Each row was made from one walk, in order. Every step used is in the known rows, and no mark comes twice. Write each row's walk.
In the rows, 128 means zero.
Known rows
liki, vumu: [ 98 124 108 170 148  88 129 112 112 132 125 138 126 154 143 159 145 126
 117 127]
samon, nomo, moro, deno, vumu: [ 17  87 111 167 113 144 111 150 140 176 130 177 136 100 138 124 126 143
 164 137]
dafu, fana: [148 112  99 125 137 147 121  99 107 131 149 148 106  98 125 127 147 190
 150 109]
vumu, deno, moro, nomo, posup: [171  82  80  59 100 100 145 124 139 147 115 130 162  86 123 196 121 187
 143 149]
samon, liki, vumu, deno, moro, nomo, posup: [201 105  97  73 127 101 129 104 107 170 125 133 158  95 109 205 122 205
 133 150]
liki, vumu, deno, moro, nomo: [127  76  79 124 127  64 138  94 110 143 109 142 146 118 146 210 138 162
 118 149]
posup, nomo: [ 69 151 114 180 133 184 105 138 128 124 129 118 133 113  85  98 111 106
 121 131]
moro, deno, vumu: [ 96  70 104 157 107 111 117  98 164 161 101 159 141 124 129 160 118 164
 168 119]
samon, liki, vumu, deno: [190 115 143 113 142  80 121  96 121 159 129 143 144 105 119 165 128 182
 119 145]
dafu, fana, moro: [121 131  71 118 144 152 114 118 106 127 151 129  86 104 121 116 149 183
 162 126]
samon, nomo, moro, deno: [ 32 120 120 143 116 149 109 155 121 163 136 176 122 101 132 129 125 135
 161 132]
vumu, deno, moro: [173  73 110  97 116  83 141 104 153 129 119 114 156  83 123 171 122 159
 119 156]
dafu, liki, vumu: [172 138 100 135 146  88 123 107  74 141 157 137 114 135 127 156 160 177
 130 135]
samon, nomo: [ 69 104 128 155 138 145 136 145 127 148 130 150 147 129 131  99 130 138
 139 135]
moro, deno: [120 122 119 117 112 119 113 110 134 140 110 154 121 125 119 170 116 150
 163 111]
posup, nomo, samon, liki, vumu: [ 93 184 115 185 129 169  84 147 146 150 141 102 132 112  62 140 115 137
 129 134]
posup, nomo, samon, liki, vumu, deno, moro: [118 153 102 167 122 148  91 131 158 150 136  90 148  87  58 166 111 154
 122 151]
samon, liki, vumu, deno, moro, nomo: [192  94 110  88 130  99 122  88  93 164 117 134 151  92 116 199 117 193
 119 156]
liki, vumu, deno, moro, nomo, posup: [136  88  67 110 124  66 145 112 122 148 117 140 155 121 138 215 141 175
 133 143]
fana, moro, nomo, samon, liki, vumu: [ 93 174  70 102 117 137 100 156 103 158 125 114  99 134 114 177 128 165
 160 151]

Write each row's walk
[164  70  93  73 102  98 139 106 125 141 108 131 153  82 131 190 117 175
 129 155]  vumu, deno, moro, nomo
[183 136 117 120 117  89 108 122 164 162 138  97 144 102  93 207 128 183
 131 150]  nomo, samon, liki, vumu, deno, moro
[106 187 125 164 119 191  83 154 153 147 143  96 133  99  54 123 105 140
 133 135]  posup, nomo, samon, liki
[ 39 171 111 173 122 195  87 161 118 130 147 126 112  89  91 101 115  89
 120 138]  posup, nomo, moro
[ 34 166 104 167 111 191  78 148 123 138 135 142 107  86  87 127 107 102
 142 127]  posup, nomo, moro, deno
[ 82 146 118 113 101 136  93 139 122 146 135 157  96  94 129 165 122 124
 155 124]  nomo, moro, deno
[ 20 132  96 192 108 186  79 142 140 151 129 145 121  86  93 121 108 112
 146 132]  posup, nomo, moro, deno, vumu
[ 80 124 109 132 132 148 146 174 147 158 143 149 160 133 119 109 137 158
 161 127]  samon, nomo, posup
[153 113  68  95 108 143 114 113  95 157 117  96 141 104 101 227 115 168
 129 151]  deno, moro, nomo, samon, liki, vumu
[192  95 101  61  94 104 124 115 140 159 117 115 155  69 108 208 111 199
 137 159]  vumu, deno, moro, nomo, samon, liki
[172 132 136 126 149 115 115 100 100 154 132 129 135 122 113 156 127 159
 116 138]  samon, liki, vumu
[146 144 105  91  98 110 109 134 118 175 120 150 131 110 123 208 125 201
 155 136]  moro, nomo, samon, liki, vumu, deno
[104 156  95 101  90 144 113 156 118 155 119 138 119 127 127 183 125 163
 160 124]  moro, nomo, samon
